In the rows, 128 means zero.
Known rows, with every step that occurs
E, R, B, D, T, U: 154; 138; 105; 103; 104; 67; 156; 174; 174; 99; 164; 98; 130; 191; 137; 145; 70; 150; 113; 126; 138; 150; 63; 147; 159; 113; 91; 147; 101; 130; 109; 140; 94; 119; 145; 145
R, E: 128; 146; 121; 101; 131; 97; 171; 129; 138; 81; 157; 129; 122; 149; 155; 150; 87; 157; 130; 143; 152; 125; 103; 111; 140; 120; 100; 155; 125; 127; 111; 141; 121; 103; 164; 149
T, U, G, D, B, R: 164; 103; 110; 131; 120; 71; 139; 177; 190; 86; 165; 116; 153; 187; 150; 125; 129; 134; 110; 114; 129; 169; 99; 163; 106; 133; 73; 152; 131; 113; 77; 132; 132; 141; 162; 141
X, D, T: 163; 139; 118; 134; 148; 96; 153; 130; 152; 66; 132; 134; 138; 139; 137; 143; 83; 137; 106; 137; 125; 139; 101; 117; 146; 110; 127; 122; 122; 122; 134; 157; 124; 99; 153; 131
T, D, E, R: 151; 151; 132; 105; 133; 119; 137; 134; 153; 54; 160; 112; 129; 143; 150; 163; 62; 138; 113; 118; 153; 128; 95; 128; 146; 129; 98; 156; 99; 140; 108; 140; 127; 74; 131; 148
G, D, X: 162; 133; 105; 102; 143; 59; 140; 117; 139; 78; 153; 130; 147; 161; 145; 123; 95; 147; 111; 148; 111; 123; 99; 175; 137; 108; 126; 155; 125; 128; 118; 144; 153; 92; 155; 142
Q, L: 127; 134; 139; 101; 150; 109; 152; 120; 140; 80; 145; 150; 139; 131; 174; 122; 107; 152; 124; 136; 150; 140; 132; 102; 137; 136; 98; 162; 140; 116; 96; 155; 114; 121; 155; 147
T, U, G: 149; 133; 141; 135; 131; 95; 160; 160; 157; 82; 126; 115; 127; 168; 166; 127; 112; 160; 123; 128; 130; 154; 112; 125; 114; 122; 62; 165; 136; 121; 80; 163; 85; 122; 177; 173
U, T, D, E: 147; 128; 135; 128; 147; 106; 132; 138; 141; 45; 159; 116; 131; 139; 161; 136; 43; 131; 145; 172; 148; 130; 109; 112; 136; 99; 97; 158; 118; 150; 125; 138; 134; 91; 157; 144
T, U, G, D: 153; 138; 117; 128; 137; 63; 157; 164; 171; 95; 141; 112; 124; 181; 159; 115; 126; 183; 120; 137; 125; 160; 108; 174; 110; 126; 77; 151; 133; 127; 97; 169; 107; 125; 170; 177
D, G: 161; 102; 110; 108; 120; 96; 170; 124; 143; 61; 146; 147; 128; 145; 158; 146; 117; 159; 127; 118; 145; 125; 139; 109; 115; 120; 82; 145; 126; 112; 98; 156; 127; 120; 160; 141
G, D: 148; 144; 98; 102; 145; 57; 152; 130; 151; 82; 157; 135; 133; 170; 157; 131; 113; 172; 131; 138; 132; 126; 119; 164; 130; 127; 118; 130; 119; 138; 125; 152; 137; 113; 139; 148
G, U, T, D, C: 152; 103; 117; 126; 118; 105; 150; 165; 163; 60; 177; 113; 141; 152; 136; 134; 73; 135; 146; 154; 135; 127; 108; 108; 107; 90; 86; 168; 157; 162; 81; 156; 134; 117; 158; 139
E, R, B, D: 150; 147; 92; 76; 114; 54; 156; 140; 170; 86; 165; 123; 114; 193; 149; 149; 86; 160; 133; 123; 150; 148; 101; 136; 148; 129; 106; 135; 89; 142; 95; 125; 108; 111; 146; 127
Z, L, Q: 106; 172; 105; 124; 153; 98; 145; 138; 147; 82; 172; 100; 115; 158; 186; 110; 89; 141; 156; 109; 160; 136; 118; 119; 139; 142; 116; 132; 110; 124; 110; 158; 137; 122; 165; 151
E, R, B: 129; 139; 109; 76; 126; 70; 160; 130; 161; 78; 156; 132; 129; 168; 150; 156; 96; 142; 121; 117; 151; 121; 106; 117; 133; 121; 88; 165; 91; 148; 90; 132; 101; 108; 140; 133
U, G: 160; 127; 130; 119; 148; 82; 157; 137; 157; 71; 115; 131; 121; 161; 171; 135; 103; 159; 133; 140; 141; 145; 131; 112; 109; 125; 77; 149; 125; 130; 79; 144; 115; 108; 179; 159
X, Q, L: 114; 139; 139; 108; 143; 126; 146; 119; 150; 77; 149; 156; 119; 131; 154; 106; 101; 134; 139; 124; 151; 141; 125; 97; 137; 137; 93; 156; 162; 122; 103; 153; 118; 132; 150; 143
B, R, E, D: 135; 137; 105; 109; 127; 104; 157; 123; 171; 93; 178; 107; 123; 166; 160; 150; 102; 151; 113; 157; 160; 137; 130; 106; 139; 116; 113; 141; 126; 122; 99; 125; 118; 87; 161; 123
U, G, D, B: 183; 117; 105; 107; 140; 46; 139; 145; 183; 72; 135; 141; 142; 176; 156; 134; 117; 156; 121; 146; 133; 163; 101; 171; 110; 141; 80; 140; 114; 121; 90; 139; 158; 122; 176; 134
U, T, D, X, Q, L: 136; 127; 134; 119; 154; 130; 123; 109; 158; 68; 163; 136; 123; 120; 154; 90; 55; 101; 132; 165; 135; 140; 103; 124; 128; 99; 97; 190; 152; 129; 103; 128; 132; 105; 159; 132
L, Q: 130; 151; 107; 118; 145; 90; 148; 133; 134; 76; 162; 120; 113; 155; 158; 136; 89; 140; 148; 123; 151; 119; 131; 103; 118; 133; 103; 133; 127; 117; 112; 149; 117; 123; 146; 156
G, U, T, D, X, Q: 157; 104; 107; 145; 120; 118; 125; 143; 162; 66; 187; 115; 133; 148; 120; 111; 50; 87; 145; 152; 110; 137; 99; 123; 119; 92; 93; 194; 143; 164; 89; 148; 147; 112; 164; 127
X, D: 148; 154; 120; 122; 139; 91; 160; 124; 143; 63; 141; 141; 126; 148; 139; 141; 104; 148; 113; 128; 128; 143; 123; 117; 136; 121; 126; 125; 122; 133; 120; 162; 112; 107; 154; 128
R, B, D, G, U, T: 171; 73; 71; 120; 90; 54; 164; 174; 170; 85; 189; 128; 124; 179; 132; 130; 83; 152; 162; 156; 141; 171; 126; 109; 118; 107; 72; 152; 129; 144; 78; 160; 134; 146; 196; 118
E, D: 160; 150; 117; 110; 138; 80; 148; 112; 163; 77; 149; 125; 126; 166; 163; 143; 110; 164; 117; 163; 145; 134; 135; 124; 134; 115; 109; 134; 114; 138; 104; 155; 111; 94; 157; 128
E, R, B, D, G, U: 174; 91; 64; 98; 76; 69; 166; 167; 182; 95; 193; 127; 124; 181; 122; 156; 104; 161; 127; 102; 143; 168; 113; 123; 129; 136; 75; 151; 108; 134; 60; 162; 126; 131; 169; 121
U, T, D, X, Q, L, Z: 121; 118; 145; 126; 158; 150; 128; 103; 164; 74; 163; 115; 138; 124; 160; 117; 73; 95; 142; 161; 148; 152; 122; 121; 127; 91; 91; 215; 150; 126; 110; 115; 153; 129; 168; 110
D, E: 139; 130; 146; 121; 135; 105; 143; 137; 122; 54; 141; 132; 138; 139; 151; 144; 68; 141; 136; 146; 149; 126; 113; 96; 155; 117; 107; 147; 135; 133; 120; 155; 134; 96; 162; 149
T, D, X, Q, L: 149; 145; 142; 108; 145; 137; 134; 98; 153; 74; 158; 139; 122; 127; 141; 106; 76; 103; 106; 141; 126; 145; 97; 148; 146; 134; 97; 171; 158; 113; 100; 143; 138; 87; 154; 142

Rows
160; 73; 58; 106; 83; 60; 157; 178; 187; 89; 196; 123; 126; 176; 135; 143; 82; 157; 154; 127; 152; 164; 121; 102; 109; 100; 73; 170; 103; 150; 61; 147; 119; 149; 173; 111 : E, R, B, D, G, U, T
166; 106; 100; 116; 134; 96; 156; 125; 162; 56; 161; 130; 120; 143; 169; 139; 90; 147; 138; 145; 144; 125; 134; 123; 95; 99; 72; 156; 110; 128; 104; 140; 126; 112; 156; 137 : U, T, D, G
172; 111; 110; 111; 119; 88; 129; 127; 182; 68; 173; 127; 154; 171; 157; 151; 113; 116; 104; 143; 146; 143; 128; 114; 131; 124; 106; 140; 110; 127; 84; 119; 137; 108; 154; 95 : E, D, B, R
168; 132; 136; 160; 141; 101; 155; 165; 168; 78; 111; 110; 130; 155; 139; 128; 95; 147; 94; 134; 117; 172; 87; 128; 128; 110; 87; 139; 137; 109; 108; 173; 96; 107; 179; 163 : X, D, T, U, G
138; 109; 111; 118; 113; 95; 134; 172; 175; 70; 196; 103; 141; 153; 127; 151; 38; 116; 138; 149; 145; 146; 87; 111; 134; 110; 71; 192; 104; 177; 82; 148; 128; 101; 161; 135 : G, U, T, D, E, R, B
148; 135; 125; 110; 130; 110; 132; 116; 146; 81; 152; 143; 117; 144; 142; 93; 71; 130; 129; 142; 134; 167; 106; 127; 159; 127; 122; 151; 166; 107; 104; 140; 139; 113; 169; 130 : B, D, X, Q, L
175; 122; 109; 115; 154; 56; 140; 129; 160; 79; 124; 125; 132; 170; 157; 117; 99; 157; 110; 156; 112; 147; 106; 178; 119; 112; 101; 157; 127; 119; 91; 143; 149; 86; 184; 154 : U, G, D, X
119; 126; 119; 87; 117; 115; 138; 110; 174; 101; 167; 117; 127; 161; 137; 133; 85; 116; 126; 124; 158; 178; 101; 131; 164; 119; 103; 193; 134; 118; 94; 112; 141; 134; 171; 100 : E, R, B, D, X, Q, L, Z
174; 118; 115; 105; 129; 106; 137; 134; 169; 57; 179; 127; 150; 165; 152; 156; 100; 92; 110; 117; 137; 132; 106; 139; 127; 146; 96; 143; 107; 123; 90; 111; 151; 108; 133; 111 : T, D, B, R
164; 140; 112; 92; 113; 81; 148; 120; 177; 79; 168; 130; 138; 159; 147; 165; 95; 144; 105; 175; 158; 148; 94; 129; 146; 125; 94; 146; 107; 120; 102; 134; 138; 96; 176; 108 : R, E, D, B
117; 126; 112; 111; 130; 111; 167; 138; 145; 86; 172; 120; 129; 154; 161; 148; 94; 135; 131; 124; 155; 122; 119; 96; 135; 121; 106; 152; 133; 122; 102; 115; 123; 106; 151; 137 : B, R, E
169; 137; 120; 112; 123; 84; 146; 125; 155; 51; 151; 154; 149; 148; 129; 151; 104; 121; 103; 128; 130; 155; 100; 123; 138; 129; 116; 131; 110; 125; 112; 148; 135; 121; 159; 101 : X, D, B
158; 115; 104; 134; 131; 97; 144; 158; 162; 73; 186; 116; 139; 158; 148; 132; 75; 130; 150; 149; 129; 138; 120; 118; 107; 110; 89; 177; 116; 167; 89; 158; 127; 120; 155; 138 : G, U, T, D
113; 125; 151; 108; 153; 129; 155; 114; 144; 85; 147; 131; 153; 134; 177; 148; 126; 147; 136; 132; 162; 153; 147; 102; 138; 129; 95; 189; 140; 112; 104; 142; 130; 145; 163; 129 : Q, L, Z
188; 92; 91; 131; 98; 96; 158; 138; 175; 82; 177; 129; 137; 158; 136; 150; 128; 163; 111; 137; 136; 152; 150; 112; 118; 122; 77; 151; 131; 130; 71; 192; 129; 113; 184; 128 : E, D, G, U
138; 106; 111; 102; 113; 106; 151; 143; 157; 74; 180; 133; 152; 152; 151; 160; 92; 107; 119; 125; 157; 133; 98; 102; 138; 129; 95; 158; 122; 113; 94; 105; 149; 121; 157; 111 : D, B, R, E
166; 126; 122; 131; 137; 66; 145; 150; 159; 92; 135; 106; 140; 174; 148; 109; 106; 158; 103; 145; 105; 158; 89; 188; 119; 110; 85; 173; 141; 116; 89; 159; 120; 103; 183; 170 : T, U, G, D, X
155; 143; 132; 149; 131; 106; 158; 153; 151; 79; 143; 117; 143; 145; 128; 138; 90; 139; 94; 126; 119; 146; 85; 126; 150; 105; 115; 138; 132; 119; 134; 175; 97; 113; 151; 147 : X, D, T, U
155; 135; 113; 131; 135; 75; 150; 158; 156; 93; 160; 111; 149; 169; 142; 127; 100; 160; 113; 137; 122; 129; 81; 172; 142; 112; 104; 144; 131; 125; 140; 165; 120; 121; 138; 167 : G, D, T, U
163; 146; 124; 115; 136; 118; 137; 106; 149; 61; 156; 125; 117; 154; 131; 126; 71; 99; 114; 137; 114; 124; 90; 154; 141; 118; 103; 156; 135; 133; 112; 137; 145; 78; 149; 139 : T, D, X, Q
178; 121; 105; 128; 162; 59; 147; 150; 179; 84; 119; 121; 131; 168; 161; 126; 98; 171; 122; 157; 128; 143; 101; 165; 118; 119; 93; 130; 126; 119; 113; 146; 150; 99; 169; 164 : U, G, D, T
144; 135; 104; 68; 100; 57; 165; 146; 166; 75; 153; 121; 116; 187; 136; 150; 81; 165; 130; 128; 156; 139; 91; 127; 144; 110; 106; 126; 130; 137; 85; 123; 116; 107; 150; 129 : E, R, B, D, C
129; 93; 134; 145; 136; 162; 127; 130; 171; 85; 190; 107; 155; 124; 136; 115; 74; 84; 144; 151; 134; 166; 120; 114; 126; 100; 84; 235; 161; 141; 88; 145; 162; 143; 179; 112 : G, U, T, D, X, Q, L, Z
153; 128; 119; 137; 128; 84; 138; 147; 169; 89; 141; 113; 120; 175; 129; 92; 98; 141; 114; 136; 105; 160; 86; 179; 122; 108; 84; 169; 160; 123; 97; 160; 126; 115; 180; 166 : T, U, G, D, X, Q
167; 115; 76; 76; 96; 59; 169; 135; 174; 80; 165; 132; 111; 182; 144; 157; 101; 171; 122; 110; 157; 154; 115; 132; 131; 128; 82; 131; 96; 119; 84; 136; 118; 117; 158; 123 : E, R, B, D, G
170; 133; 108; 91; 119; 48; 151; 125; 140; 83; 151; 126; 126; 186; 135; 128; 68; 133; 122; 167; 120; 150; 89; 156; 165; 117; 117; 142; 120; 128; 102; 133; 138; 89; 181; 126 : R, B, D, X
154; 102; 91; 111; 110; 111; 168; 122; 178; 89; 178; 117; 117; 151; 158; 156; 120; 158; 103; 141; 165; 136; 143; 101; 125; 115; 89; 138; 134; 99; 87; 135; 126; 92; 172; 122 : B, R, E, D, G
159; 148; 103; 89; 121; 46; 163; 139; 152; 84; 157; 129; 114; 195; 146; 136; 87; 156; 139; 156; 141; 153; 107; 144; 157; 135; 106; 117; 112; 134; 110; 140; 125; 110; 169; 130 : R, B, D
142; 130; 113; 96; 136; 50; 143; 154; 180; 81; 140; 119; 120; 172; 142; 140; 83; 168; 120; 143; 150; 161; 92; 155; 133; 129; 73; 151; 109; 139; 90; 142; 136; 88; 176; 157 : U, G, D, E, R, B
152; 148; 129; 129; 121; 104; 161; 145; 172; 102; 161; 95; 132; 160; 146; 150; 82; 159; 93; 175; 147; 142; 76; 133; 157; 102; 91; 155; 129; 114; 124; 161; 98; 91; 170; 151 : R, E, D, T, U
